What can hang from each mark:
k949: k395 k501
k847: k211 k395 k501
k501: k847 k949
k766: k395
k395: k624 k766 k847 k949
k211: k665

Each row was made from one small tree. The marks that hang from a mark follow it in brackets, in the order of their numbers. Every link used is in the known rows. Write each row's tree.
Known rows:
k766[k395[k624 k949[k501]]]: [ -4.9   2.2  -4.8   7.5  -5.9  -2.7  17.5   5.7  -1.8  33.7 -35.6 -10.7
 -19.7  14.0  -2.4 -22.1  -2.4   5.7   0.2  28.6  13.8 -10.3  -6.1]
k847[k211[k665] k395[k766]]: [ -0.1   8.7   3.4  31.7 -21.3  41.5 -17.0  24.0   7.3   5.0 -19.5  30.6
 -23.9   4.5  -3.5   6.2  26.7 -16.4  -7.2 -29.1 -12.7  -4.8  35.8]
k501[k847[k211 k395[k624 k766]]]: [ -2.8  21.8 -17.3  41.2 -12.2  17.0  -3.5  -2.2 -27.1  31.4 -29.9   8.7
 -18.4   0.5   3.8 -18.8  42.9  11.4 -12.2 -16.7   8.4 -21.9  43.8]
k847[k395]: [-14.7  18.8   5.5  14.5   1.4  28.2  17.7  19.8  10.8   0.0 -28.8  14.7
 -24.5  12.9   3.4 -18.9  11.6 -16.6   0.3  -6.0  -3.1  22.9  44.4]
k847[k211]: [-15.9 -14.4  15.9  -4.5  38.0  10.4  14.7  21.2  13.4   8.3 -16.6  18.9
 -30.9  -1.9  -0.5 -14.1   9.2 -24.2  24.3  13.9 -14.2   0.2  31.2]
k847[k501]: [-21.9  -4.4  11.5  -7.5  33.3  -5.8  21.6  10.2   1.8  11.5  -5.3  31.1
  -6.9  16.3  -8.5 -12.8   4.7 -15.0   6.3  34.8   3.0  26.1  39.5]
k501[k847[k211] k949[k395[k766]]]: [-26.1   4.7  17.2  28.4   3.7  20.7 -15.2  -9.7 -20.6 -19.5  -8.7 -15.6
 -15.1   7.1   9.7 -16.4  36.1   4.7   3.1  -0.8   6.7 -13.0  20.6]
k847[k395[k624]]: [  0.8  18.9  -2.6  25.9  -2.7  12.7  25.7  23.0  -2.5  22.2 -28.9   9.5
 -26.9  13.6 -18.0 -24.1  20.1 -14.7  -2.0  -1.8  14.6  23.6  30.2]
k501[k847[k395] k949]: [-14.7  19.5   2.3  18.0  -6.9  43.0 -11.6  -7.5  -4.0 -13.9 -24.2 -17.8
  -4.2  12.8  18.5 -25.5   8.3  13.9  -9.7  -8.7  13.7   9.9  30.6]
k949[k501]: [-19.8   3.3   8.3   4.1  24.4 -10.6  17.7  21.8   1.9   2.0 -19.4  33.4
 -12.3  17.3  -7.9  -9.4   8.3   0.8  11.4  34.0  -5.5  11.4  15.9]
k949[k395 k501[k847[k211]]]: [-30.5  15.9   7.6   8.1  21.6 -12.1  -8.4  -0.2   7.2   5.6 -11.8  18.6
  -8.4  -5.3   1.4 -28.8  15.1   3.1  35.5  13.2  -2.1 -25.1  27.3]
k847[k211 k395[k624 k766]]: [  4.1  12.4  -4.8  35.3 -12.4  11.7  18.2  14.9 -14.3  35.3 -26.0  12.1
 -35.8   1.4  -5.1  -5.7  52.1 -11.3  -3.1 -14.7   6.4  -3.5  38.0]
k766[k395[k624 k847 k949[k501]]]: [-15.3  15.0  -7.6   8.1 -26.5  -0.7  11.5 -18.5   3.2  42.4 -45.6  -2.7
   0.0   9.5   0.0 -24.6  -3.5   8.0 -16.0  14.6  21.5 -15.2   3.3]
k949[k501[k847[k395[k624]]]]: [ -4.2  35.0 -21.7  29.8 -10.5  -2.9   0.0   4.7 -13.7  27.2 -28.4  15.2
   0.0  11.5  -7.4 -30.0  18.7  23.6  -2.7   6.2  18.8  -7.0  28.4]
k949[k395[k624 k847] k501]: [-23.9  31.5   4.2  27.9 -10.3 -28.3  19.6   2.5  -1.7  22.1 -27.8  25.0
  -1.7  14.4 -34.6 -27.5  23.7  -3.0   7.1  13.7  25.0  10.5  10.8]
k395[k624 k766 k847 k949]: [-28.4  -2.8   7.1  35.3 -13.2   9.9  15.5 -20.1 -35.7  26.5 -36.2   2.7
 -10.1  25.2 -13.3  -4.2  20.5   1.5 -49.5  14.1  17.2  12.8  11.2]
k395[k624 k949]: [-14.7 -21.7   9.8  15.3  24.1   5.6  23.7   9.8 -17.1  21.5 -24.8 -10.1
 -31.9  19.2 -17.1 -22.8  -3.7 -14.6 -13.5  31.4  14.3  19.3   3.4]
k211[k665]: [ -5.9  -6.6  14.2  13.7  19.7  23.9 -10.4  33.1  11.4 -20.3 -21.6  31.3
 -12.0  24.4 -27.7  -9.2 -13.0 -14.8  -5.7  11.0  -5.0  24.2  11.9]
k501[k949[k395[k847]]]: [-34.6  17.3  27.2  15.5  -6.8  19.8   4.5 -11.2   7.2 -18.2 -23.4  -9.1
  -4.1  18.1  -7.3 -24.1  11.6 -16.0   1.1   2.8  18.9  27.0  13.6]
k501[k847 k949[k395[k624 k766]]]: [-17.3  16.2   8.1  50.2  -8.8   6.1  -1.4  -6.8 -46.9 -18.1 -16.9 -19.9
  -9.6  30.3 -21.6 -24.3  37.8  18.6 -20.1  12.7  31.0  10.1   3.0]
k501[k847 k949[k395]]: [-29.0  10.0  20.1  19.0  14.3  18.9  -9.0  -6.2 -10.3 -32.8 -13.4 -19.7
  -8.1  18.1  -0.5 -32.7   6.6   4.5   4.7  13.4  16.7  13.2  13.4]
k949[k395[k624 k766 k847] k501]: [-26.5  39.5   4.9  46.8 -27.9 -25.5  19.9  -1.3 -24.9  19.8 -27.8  29.9
  -1.6  22.3 -31.4  -9.2  47.9   5.9 -15.2  11.7  20.9   6.3  11.7]
k501[k847 k949]: [-19.0  -2.2  10.7   8.0  22.0  27.2 -10.8  -3.4 -12.7 -23.6 -17.7 -10.5
  -0.7  21.4   5.5 -24.4  -1.1  17.0 -12.0  19.9  10.8  11.0  16.0]
k395[k766 k949[k501]]: [-37.2 -12.3  13.5  21.0   3.7   2.8  14.2  -0.1 -26.0   6.0 -20.3  13.6
 -19.4  27.1   5.8   9.1  15.8   6.7 -22.5  35.0  -7.0   3.2   8.4]

Write each row's tree:
[-23.2  32.0  -5.2  50.1  -9.1 -27.2   4.9   0.2 -39.8   5.0 -22.8  17.2
  -2.9  27.2 -25.3 -18.9  41.3  29.0  -9.4  23.6  17.2  -6.5  11.0]  k949[k395[k624 k766] k501[k847]]
[-18.0 -19.5   0.1   7.0  15.3  21.6 -42.3  -2.7   6.2  17.3 -11.6  12.0
  -2.0  -0.3   2.7 -10.9 -24.7   9.7   2.3  16.7  -5.2 -33.5   6.2]  k395[k949[k501[k847[k211[k665]]]]]
[-11.3   6.7  15.5  18.9  -2.0   2.3   8.9  -7.3   4.4  20.6 -17.4 -13.4
 -16.6  -4.3 -17.6 -29.7  24.8 -21.3  16.7  -4.5  33.0   0.5   5.5]  k501[k949[k395[k624 k847[k211]]]]
[ -6.2  -6.8   1.8   9.1  26.6  30.5 -36.8  13.9  11.8  -7.4 -17.9  27.0
  -3.7   0.2  -9.2 -20.7 -13.3   0.7   4.9   1.4  -7.3 -16.0  25.3]  k501[k847[k211[k665]]]
[-18.3   1.8   6.0  -3.5   0.1  11.1  11.5   0.4  13.1  11.8 -34.8  -4.5
 -15.3  10.5  16.7 -16.4 -11.2   2.1   1.6  23.7  -4.7  -9.3   8.4]  k766[k395[k949[k501]]]
[ 19.6  14.6  -5.8  13.0 -21.8  23.5 -17.9   8.7  27.7  30.4 -44.6  20.0
  -2.7  -5.8 -19.3 -24.1  -1.5 -11.6   2.3 -20.8  12.1 -21.1  14.9]  k766[k395[k624 k847[k211[k665]]]]
[-16.4 -17.2   8.8  32.4   8.4   7.1  22.4   5.1 -39.8  16.7 -24.1  -4.4
 -30.1  27.7 -14.5  -4.5  19.1  -3.2 -35.7  29.8  10.4  14.9   5.1]  k395[k624 k766 k949]
[-13.1  -1.9  -3.5  12.1  -1.8   6.0  21.7  -9.2  -8.0  53.0 -10.4  -3.1
 -20.8  11.4  -9.0 -23.0   4.9 -20.1  -8.9  17.1  27.6  19.5  35.8]  k847[k395[k624 k949] k501]
[-36.1  20.2  28.6  33.8 -25.6  19.0   4.7 -16.9 -16.4 -23.0 -24.3  -3.0
  -4.8  25.2  -3.4  -6.8  36.5  -2.0 -23.2  -2.2  14.2  23.1  13.6]  k501[k949[k395[k766 k847]]]
[-38.2  17.8  17.0  13.5  -7.4 -11.0  10.3 -25.8  -0.5  27.5  -9.2  31.4
  -2.2   0.4  -5.7  -4.0  42.9 -20.9   2.8   2.8   6.8  -2.3  53.4]  k949[k395[k766 k847[k211 k501]]]
[-33.2   2.8   7.9  18.1 -15.0  20.8  12.7 -17.6 -17.3  28.3 -10.3   6.1
 -17.0  18.9  14.5   1.6  21.4 -12.9 -27.7   7.2   3.7  17.4  48.1]  k847[k395[k766 k949] k501]
[-18.5  23.4   0.1  34.1 -23.6  45.0 -13.2 -12.5 -27.1 -19.7 -25.3 -10.4
  -3.8  21.6  21.3  -7.7  30.9  24.6 -34.5 -12.2  10.0   7.8  32.1]  k501[k847[k395[k766]] k949]
[-13.2  12.2   6.9  19.7 -19.9  21.7  11.7  -6.9 -16.4   6.6  -0.6   6.5
  -7.7  24.1  11.4   7.4  39.2  -3.4 -20.6   2.6  15.2  26.5  39.1]  k847[k395[k766] k501[k949]]
[-27.3  -0.4   8.5 -16.1  22.2  -3.0   8.0 -14.9  18.1  39.7 -10.1  37.6
   5.1  -6.8   1.2 -12.9  10.0 -21.3  12.7  12.6   4.5  -3.3  52.4]  k395[k847[k211 k501]]
[-34.1  15.5   9.3  12.5  -4.2  -1.1  12.0 -21.6 -15.3  17.6 -18.1  43.6
  14.5  23.0  -4.7   2.6  27.6   0.1 -29.3  19.0   5.2  19.3  48.6]  k395[k766 k847[k501]]
[-22.6 -13.8   7.6  25.4  -6.6  12.0   9.7 -20.0 -24.2  44.1 -29.8   2.0
 -20.3   3.3  -6.1  -5.1  25.1 -10.1 -27.2   6.4  10.0 -13.7  17.4]  k395[k624 k766 k847[k211] k949]
[-14.9  13.9   1.1  25.0 -15.1  44.7 -17.1 -11.6 -17.7   0.2 -18.3 -12.6
 -14.2   1.3  29.1  -6.1  37.9  14.2 -11.4 -20.6   3.8 -18.6  36.3]  k501[k847[k211 k395[k766]] k949]
[  1.4  17.3  -4.5   2.4  -8.0   9.5   8.8  -1.0  20.4  39.3 -47.0   8.4
 -10.7 -12.2  -1.8 -30.6  13.6 -10.8  10.8  -9.9  11.5 -19.1  27.1]  k766[k395[k624 k847[k211]]]
[-42.6  -0.8  11.5   4.6   2.5   5.3   6.6 -16.9   1.7  21.7 -28.4  15.4
   1.9  14.2   4.9 -10.2  -7.3  -0.5 -15.2  23.6   3.1   1.8  13.1]  k395[k847 k949[k501]]
[-10.8  10.5 -15.4   8.7  -5.3   1.7  -3.8 -12.8 -10.5  26.2 -39.3 -15.7
  -2.5  11.9   6.5 -32.1  -8.2  31.3 -11.4  26.2  16.4 -27.3   4.0]  k766[k395[k624 k949[k501[k847]]]]
[-20.2 -12.2  -0.6   6.4   7.0 -10.3  10.1 -13.7  -1.3  61.4 -23.4   7.2
 -11.8  -7.3  -5.8 -14.0   6.1  -8.1   1.2  21.0  15.8 -22.8   6.2]  k395[k624 k847[k211] k949[k501]]
[ -9.5  -2.8  13.0   5.5   5.6  29.4 -24.6   9.7  26.5   9.4 -24.1  37.0
  -0.4  -1.3 -14.6 -10.6  -7.7 -21.7  -0.9 -10.9  -3.9  -3.9  24.5]  k395[k847[k211[k665]]]
[-38.9  -6.0   2.8   5.7  21.8   6.5  -6.8 -11.2 -14.4   7.5 -19.6   0.6
  -0.1  14.9  12.2 -17.9 -14.2  21.1 -12.5  37.3   0.1 -11.2  13.1]  k395[k949[k501[k847]]]
[-17.2  24.3 -12.4   7.9   1.1  12.4 -12.1   0.4  12.2  26.8 -22.2  17.3
  -6.2 -12.2  20.4 -19.6  16.1  11.5  21.6  -8.1  -4.6 -31.3  45.6]  k949[k501[k847[k211 k395]]]
[ -1.8 -10.4  15.2   6.0  20.6 -15.8  17.6   2.9   0.5  31.6  13.0  -8.6
 -23.8   0.5 -21.8 -23.1  26.1 -30.8  35.5  21.1  35.4   8.9  16.5]  k847[k211 k501[k949[k395[k624]]]]
[-36.4  26.5   5.8  20.3  12.8 -10.6  -1.0   2.3  -4.0 -11.7 -20.6  19.2
   0.2  17.0  -7.3 -29.5   9.5  14.4  14.0  22.0   3.5  -2.0  22.2]  k949[k395 k501[k847]]
[-45.9  -4.0  18.0  22.5  -9.4  25.1   7.0 -24.8 -22.2   4.9 -33.7   7.1
  -7.1  23.0   6.3   0.9  10.4  -2.4 -45.7  10.7  -1.0  10.7  23.4]  k395[k766 k847 k949]
[-10.4   5.1   3.6  26.5  -4.9   0.1  12.0  -4.3 -19.5  34.6 -30.8  25.6
 -12.3   3.5 -13.8  -4.6  39.9  -3.9 -13.7   0.3   8.4  -8.1  28.1]  k395[k624 k766 k847[k211]]
[-25.0   1.4   1.8  20.0 -18.2  21.1   8.0  -4.0  -4.4  36.4 -18.2   5.4
 -30.2  -1.6  23.5   9.4  31.5  -6.8  -2.7  -2.1 -10.4 -22.1  30.2]  k847[k211 k395[k766 k949[k501]]]
[-21.8 -16.3   8.8   2.9  -4.2  19.0 -27.2  -5.9  20.7  30.5 -19.0  23.9
   0.9  -3.9  -2.0  -0.6 -20.2 -11.9  -2.5   4.8  -1.2 -22.3   5.7]  k395[k847[k211[k665]] k949[k501]]
[-15.2   0.1   9.8  25.7 -13.3  29.5 -22.9   4.2   3.4   4.7 -26.0  42.6
  -0.7   6.6 -12.3   6.7  16.8  -9.2 -22.1 -14.7  -9.1  -7.9  24.7]  k395[k766 k847[k211[k665]]]
[-26.6  30.9  10.3  47.7 -20.8  -7.7  19.5  -4.5 -25.2   8.3 -33.4  18.4
  -8.0  23.4 -33.8 -16.7  42.4  -6.0 -22.5   1.9  21.7  17.9  19.2]  k949[k395[k624 k766 k847]]
[-31.6  23.4  15.4  33.5  -4.7 -14.9  19.5  14.9 -15.5 -10.2 -17.8  28.6
 -17.5  27.6 -15.4  -0.3  38.7   2.4   3.9  20.5  -4.2  11.5  15.5]  k949[k395[k766] k501]
[-19.7   2.2  -2.5  -0.5  31.8  -3.2  -9.1   4.6   2.8  15.9 -16.6  25.7
  -3.2  -3.7   8.8 -19.2   7.7  14.8  22.6  22.3  -9.3 -27.9  28.9]  k949[k501[k847[k211]]]
[-16.2   8.9  -3.7  -2.4 -16.8   3.6  14.8 -32.9   2.8  54.1 -33.9  -5.0
   5.8  10.4  -0.4 -28.6  -8.2  -9.0 -19.3  15.5  30.8  -1.2  28.5]  k766[k395[k624 k847[k501] k949]]
[-10.0  -6.7   6.1  -1.3 -20.1  50.0 -28.9 -13.1  37.4  22.4 -42.1   0.1
  -5.7  -7.9  11.1 -17.3 -25.9 -17.2  -6.3 -19.5  -2.5 -24.7  14.4]  k766[k395[k847[k211[k665]] k949]]
